What can hang from each mark
mafi: pepi
tatun: feralu
mosefed: pepi tigo
biku: feralu pepi
feralu: zovom
pepi: biku mafi mosefed riza
tigo: mosefed

Every row comes from one small tree of marks. Brackets hold a mark, then the marks that hang from it, in alphabetical order. Every link used is in the known rows. Which tree was each row made from?
Known rows
(mafi (pepi (biku (feralu zovom)) mosefed riza)): -1.61  -2.01  -1.87  +4.12  +0.78  +4.33  +5.55  -2.17  -0.52  -3.22  +1.21  -3.57  -3.18  -3.57  +1.38  -0.83  +0.27  -5.30  +0.41  +1.13  +0.86  -1.33  -5.86  +0.33
(pepi (biku feralu) mosefed riza): -0.52  -0.03  -1.42  -0.03  +0.39  +2.19  +4.35  -2.38  +0.50  -2.66  +2.51  -0.18  -2.44  -3.25  +2.30  -0.17  +0.11  -3.13  +0.04  +0.43  +1.94  +0.77  -4.04  +0.74
(pepi (biku feralu) mafi (mosefed tigo) riza): -1.31  +0.65  -1.74  +2.24  -0.21  +2.95  +1.02  -3.29  +0.94  -2.53  +3.61  -0.28  -4.31  +2.10  +2.55  +0.74  +0.66  -4.38  +3.51  +0.63  +2.73  -0.02  -4.56  +1.13
(mosefed (pepi (biku feralu) mafi riza)): +1.22  -1.92  -1.20  -2.36  +0.35  +2.25  -2.05  -2.32  +1.47  -3.87  +3.21  -5.75  -2.41  +1.16  +2.57  +1.34  -1.32  -7.02  +2.10  +1.56  +1.95  +0.20  -5.82  +4.09
(tigo (mosefed (pepi mafi riza))): +2.73  -3.77  +0.05  +1.11  -2.26  +1.01  -5.54  -1.75  -0.20  -4.50  +4.25  -4.63  -2.95  +7.71  +0.56  +2.06  +1.26  -4.52  +3.51  +0.98  +1.85  -2.49  -6.28  +3.36
(tatun feralu): -1.10  +0.31  -0.28  -0.26  -0.01  +1.47  +0.13  -0.34  +1.05  -0.19  -0.22  -1.05  -2.17  -0.96  -0.14  -0.81  +0.21  -1.73  -1.79  +0.07  -0.90  +3.16  -0.31  -0.34
(mosefed (pepi (biku feralu) mafi riza) tigo): -0.33  -1.21  -1.69  -0.89  +0.13  +2.57  -2.77  -2.73  +1.69  -3.84  +3.70  -2.87  -3.97  +2.67  +2.39  +1.23  -0.83  -5.73  +4.91  +1.41  +2.81  -0.39  -6.69  +3.65
(tigo (mosefed pepi)): +1.04  -2.91  -0.25  +1.26  -0.44  +0.55  -1.91  -0.63  +0.28  -3.70  +2.00  -1.35  -2.09  +2.52  -0.35  +0.71  +0.47  +0.05  +2.38  +0.84  +1.74  -1.50  -3.69  +1.79
(mosefed pepi): +0.89  -2.21  -0.07  -0.34  -0.42  +0.40  +0.05  -0.41  +0.37  -1.90  +1.29  -1.60  -0.09  +0.94  +0.31  +0.68  -0.21  -1.15  +0.99  +0.83  +0.72  -0.98  -3.37  +2.30
(mafi pepi): -0.27  -2.48  -0.38  +3.25  +0.16  +2.10  +0.89  -0.33  -0.89  -0.51  -0.43  -1.94  +0.20  +0.13  -0.80  +0.28  +0.70  -0.23  -0.11  +0.37  +0.08  -1.67  +0.92  -0.48
(biku feralu (pepi (mosefed tigo))): -1.47  +1.78  -1.10  +3.97  +0.52  +0.82  +4.16  -1.29  +0.00  -1.51  +1.97  +4.15  -3.12  +0.42  +1.58  +0.17  +0.63  -0.34  +2.27  -1.93  +1.24  +2.38  -1.57  +1.49
(tigo mosefed): +0.32  -0.84  -0.11  +2.05  -0.17  +0.02  -2.16  -0.26  -0.40  -1.95  +0.79  +0.28  -2.18  +1.77  -0.85  +0.19  +0.70  +1.18  +1.41  +0.18  +1.12  -0.71  -0.23  -0.35
(mafi (pepi riza)): +0.40  -3.15  -0.02  +2.21  -1.27  +2.21  -0.21  -0.90  -1.71  -1.39  +0.80  -2.08  -0.23  +1.65  -0.11  +0.47  +1.68  -2.05  +0.67  +0.28  +0.26  -2.39  -2.17  -0.27
(biku pepi): +0.73  +0.96  +0.69  +0.28  +0.51  -1.50  +0.71  -0.32  -1.17  -0.70  +2.14  +0.01  +0.04  +0.12  +0.87  +0.48  +0.87  -2.81  -0.11  -2.30  +0.33  +0.49  -1.55  +1.57
(mafi (pepi (biku feralu) mosefed riza)): -0.83  -2.52  -1.58  +3.26  +0.50  +4.19  +5.08  -2.56  -0.70  -3.15  +1.78  -2.20  -2.23  -2.91  +1.51  +0.20  +0.79  -3.32  +0.13  +0.76  +2.15  -1.12  -2.99  +0.24
(biku (pepi (mosefed tigo) riza)): -0.45  +0.65  +0.18  +3.47  -1.91  -0.42  +2.67  -2.04  -2.60  -2.21  +5.20  +3.95  -2.19  +3.10  +1.94  +0.94  +3.39  -3.32  +2.97  -2.31  +2.06  -1.59  -6.42  +1.29
(biku feralu): -0.43  +0.53  -1.09  -0.46  +1.02  +1.00  +0.06  +0.07  +2.01  -0.08  -1.72  -0.01  -1.48  -1.41  +0.39  -0.37  -2.12  +1.05  -0.09  +0.37  -0.86  +3.18  +1.66  +0.53
(biku (pepi mafi (mosefed tigo))): -0.13  +1.14  +0.02  +5.48  -0.85  -0.02  +1.56  -1.79  -1.42  -1.36  +4.63  +0.81  -2.07  +5.18  +1.76  +1.59  +2.71  -3.79  +2.75  -2.07  +1.76  -1.13  -2.98  +1.98
(mafi (pepi biku (mosefed tigo) riza)): -2.18  -2.14  -1.20  +5.17  -0.91  +3.58  +4.22  -3.16  -2.58  -3.12  +4.03  +0.59  -2.21  -0.23  +0.99  +0.29  +3.48  -3.18  +2.93  +0.24  +3.80  -4.76  -5.56  -0.79
(biku (pepi mafi)): +1.68  +0.79  +0.81  +1.34  +0.25  -1.09  -1.48  -0.78  -0.94  -0.88  +2.96  -3.31  -0.41  +3.73  +1.22  +1.45  +0.78  -5.09  +0.53  -2.13  +0.41  +0.16  -1.01  +2.75
(mafi (pepi biku mosefed riza)): -0.34  -2.83  -0.59  +3.80  -0.59  +3.26  +4.84  -2.66  -2.34  -3.20  +3.64  -2.55  -0.82  -1.63  +1.20  +0.62  +3.08  -4.30  +0.14  +0.44  +2.98  -4.12  -4.61  -0.18

Write each row's tree
-1.69  +1.56  -1.00  +3.70  -0.46  +0.67  +3.35  -1.61  -1.05  -2.09  +2.86  +2.80  -4.63  +1.02  +2.08  -0.40  +0.84  -4.27  +3.37  -1.73  +0.08  +1.19  -7.71  +1.55 -> (biku (feralu zovom) (pepi (mosefed tigo) riza))
+0.43  -3.62  -0.17  +5.03  -2.06  +2.77  +3.59  -1.81  -2.15  -1.79  +2.25  -1.26  -0.62  +1.75  +0.38  +0.55  +2.63  -1.84  +0.01  +0.20  +0.81  -2.93  -3.00  -0.40 -> (mafi (pepi mosefed riza))
+0.24  +0.88  -0.79  +3.90  -0.92  +1.25  +0.54  -2.53  -0.38  -2.28  +4.24  +0.77  -3.97  +5.52  +2.73  +1.55  +1.25  -4.73  +3.19  -1.88  +1.22  +1.49  -4.24  +2.42 -> (biku feralu (pepi mafi (mosefed tigo) riza))
-2.51  -1.80  -2.41  +4.49  +0.28  +4.53  +4.36  -2.85  -0.36  -3.15  +2.26  +0.73  -3.67  -1.50  +1.51  -0.06  +1.36  -2.21  +2.89  +0.90  +2.93  -1.67  -4.00  -0.30 -> (mafi (pepi (biku feralu) (mosefed tigo) riza))
+1.03  +1.13  +0.04  +0.68  +0.33  +0.05  -2.24  -0.63  +0.07  -1.83  +2.02  -4.50  -3.15  +3.12  +2.12  +0.42  -1.23  -7.93  +1.31  -1.41  -1.50  +2.36  -5.24  +3.23 -> (biku (feralu zovom) (pepi mafi riza))
-0.67  +0.36  -1.06  -2.79  +1.05  +1.45  +0.22  -1.50  +0.78  -2.17  +1.18  -1.14  -2.18  -3.38  +1.51  -0.18  -1.17  -3.30  +0.43  +0.50  +1.20  +1.22  -3.06  +0.96 -> (pepi (biku feralu) riza)
+0.01  -2.01  -1.67  -0.38  +1.90  +1.81  -0.73  -1.55  +1.85  -4.93  +1.33  -2.23  -3.85  -2.20  +0.71  +0.24  -1.31  -1.42  +2.33  +1.59  +2.90  +0.30  -3.65  +2.57 -> (tigo (mosefed (pepi (biku feralu))))
+0.43  -1.94  -1.38  -3.00  +0.71  +1.97  +0.23  -1.76  +1.13  -3.76  +2.30  -2.48  -1.99  -2.64  +1.96  +0.39  -1.40  -4.52  +1.38  +1.38  +1.85  +0.36  -6.47  +3.09 -> (mosefed (pepi (biku feralu) riza))
-1.80  +1.31  -2.16  +3.25  +1.21  +2.89  +2.27  -2.37  +1.38  -1.68  +2.34  -0.22  -3.76  +0.52  +2.11  +0.43  -0.11  -2.61  +2.98  +0.67  +2.58  +0.57  -1.47  +0.90 -> (pepi (biku feralu) mafi (mosefed tigo))
-0.82  +0.23  -0.73  +2.92  -1.41  +1.91  +0.86  -2.93  -1.19  -2.67  +5.51  -0.34  -3.00  +3.16  +2.43  +1.11  +2.60  -5.50  +3.52  +0.03  +3.62  -3.29  -6.22  +0.90 -> (pepi biku mafi (mosefed tigo) riza)
+0.59  +0.55  +0.34  +4.30  -2.18  +0.41  +0.64  -2.49  -2.24  -2.26  +6.13  +0.87  -2.59  +6.80  +2.36  +1.75  +3.54  -5.90  +3.47  -2.21  +2.00  -1.55  -6.04  +2.25 -> (biku (pepi mafi (mosefed tigo) riza))
-3.87  -0.51  -2.70  +6.51  +2.07  +4.51  +5.62  -1.79  +0.22  -2.39  +0.42  -0.47  -4.11  -3.59  +0.72  -1.32  +0.13  -2.30  +2.68  +0.78  +1.64  -1.21  -3.85  -0.79 -> (mafi (pepi (biku (feralu zovom)) (mosefed tigo)))
-1.22  +2.24  -0.98  +5.74  +0.59  +1.20  +2.21  -1.15  +0.17  -1.43  +2.34  -0.19  -4.62  +3.39  +2.09  +0.19  +0.01  -4.85  +3.18  -1.74  -0.17  +1.95  -4.17  +2.15 -> (biku (feralu zovom) (pepi mafi (mosefed tigo)))
-1.42  -2.83  -0.92  +6.49  -2.25  +3.20  +2.81  -1.97  -1.93  -1.95  +2.70  +1.77  -2.05  +3.50  +0.24  +0.48  +3.38  -0.73  +2.92  +0.39  +1.81  -3.50  -4.04  -1.22 -> (mafi (pepi (mosefed tigo) riza))
+1.58  -2.78  -1.21  -0.38  +0.29  +2.29  -4.03  -2.56  +1.28  -5.71  +3.68  -5.61  -4.62  +2.78  +1.71  +1.30  -0.53  -5.58  +3.44  +1.59  +2.98  -0.46  -6.29  +3.89 -> (tigo (mosefed (pepi (biku feralu) mafi riza)))
+2.21  +0.20  +1.27  +0.02  -1.08  -1.02  -2.80  -1.29  -1.80  -1.71  +4.29  -3.23  -0.72  +5.28  +1.91  +1.79  +1.60  -6.91  +0.94  -2.03  +0.40  -0.60  -4.01  +2.94 -> (biku (pepi mafi riza))
+1.86  +0.53  +0.08  -0.17  +0.00  +0.09  -2.59  -1.21  +0.07  -1.71  +2.65  -3.07  -2.21  +3.87  +2.22  +1.45  -0.57  -5.91  +0.89  -1.34  -0.33  +2.73  -2.29  +3.36 -> (biku feralu (pepi mafi riza))
-2.48  +1.81  -2.08  +4.27  +1.51  +3.07  +2.69  -1.87  +1.41  -1.56  +1.69  -1.29  -4.56  -0.24  +1.92  -0.62  -0.78  -4.54  +3.40  +0.59  +1.38  +0.36  -4.39  +0.85 -> (pepi (biku (feralu zovom)) mafi (mosefed tigo))
+2.10  -3.08  -0.12  +0.15  -0.92  +1.32  -4.28  -2.57  -0.49  -5.76  +5.51  -5.77  -3.10  +4.24  +1.47  +1.90  +1.37  -6.75  +3.49  +1.18  +3.77  -3.75  -7.87  +3.55 -> (tigo (mosefed (pepi biku mafi riza)))
-0.96  -2.21  -0.97  +4.86  +0.77  +3.01  +6.08  -1.89  -1.57  -2.29  +2.31  -2.20  -0.42  -3.09  +0.62  +0.09  +2.25  -2.47  -0.55  +0.33  +2.68  -3.52  -1.66  -0.47 -> (mafi (pepi biku mosefed))
-1.83  +1.19  -1.63  +2.00  +2.08  +2.04  +5.80  -1.21  +1.01  -1.69  +0.43  -1.36  -2.99  -5.59  +1.74  -1.36  -1.22  -3.33  +0.00  +0.46  +0.59  +1.03  -3.76  +0.24 -> (pepi (biku (feralu zovom)) mosefed)
+0.46  +0.29  -1.07  -1.93  +0.90  +1.81  -2.10  -1.92  +1.30  -2.03  +1.71  -4.39  -2.32  +0.47  +2.20  +0.68  -1.28  -5.60  +1.06  +0.70  +1.16  +0.99  -2.60  +2.05 -> (pepi (biku feralu) mafi riza)
-1.46  -1.53  -1.56  +1.37  +1.78  +3.49  +1.54  -1.18  -0.10  -2.70  -0.07  -4.45  -2.77  -3.79  +0.72  -0.90  -1.07  -5.50  +0.85  +0.93  +0.07  -0.66  -5.00  +0.27 -> (mafi (pepi (biku (feralu zovom)) riza))
+0.61  -2.40  -0.25  +0.60  -2.34  +1.43  -4.32  -1.89  +0.12  -2.69  +4.15  -1.82  -2.25  +7.39  +1.15  +1.69  +1.00  -4.39  +5.27  +0.85  +1.64  -2.30  -6.88  +2.93 -> (mosefed (pepi mafi riza) tigo)
-0.46  -2.26  -0.54  -0.15  -2.10  +1.02  -1.72  -1.43  -0.36  -2.53  +3.21  +1.38  -1.87  +3.87  +0.79  +0.68  +1.09  -1.92  +4.47  +0.83  +1.58  -2.33  -7.49  +1.98 -> (mosefed (pepi riza) tigo)
-0.41  +1.53  -0.97  +4.77  +0.33  +1.21  +1.62  -1.82  +0.54  -1.26  +2.90  +0.94  -3.64  +4.13  +2.15  +1.40  +0.53  -2.84  +2.77  -1.84  +1.03  +2.42  -1.23  +2.32 -> (biku feralu (pepi mafi (mosefed tigo)))
+0.68  -0.24  -0.09  -1.36  -0.21  +0.70  -2.09  -1.90  -0.54  -2.02  +3.78  -4.43  -1.09  +1.65  +1.80  +1.06  +0.87  -6.68  +1.10  +0.47  +2.01  -2.14  -4.28  +1.63 -> (pepi biku mafi riza)
+0.55  -1.51  -1.30  -1.32  +0.74  +2.20  -1.70  -1.80  +1.50  -3.95  +2.35  -7.14  -3.32  +0.32  +2.53  +0.42  -1.76  -9.13  +2.67  +1.71  +0.45  -0.20  -8.73  +3.86 -> (mosefed (pepi (biku (feralu zovom)) mafi riza))
+1.19  +0.76  -0.14  +3.35  -0.52  +1.00  +1.66  -1.45  -0.70  -2.10  +3.23  -3.37  -3.48  +3.09  +2.70  +0.56  +0.20  -7.72  +0.87  -1.58  -0.99  +1.74  -6.29  +2.90 -> (biku (feralu zovom) (pepi mafi mosefed riza))
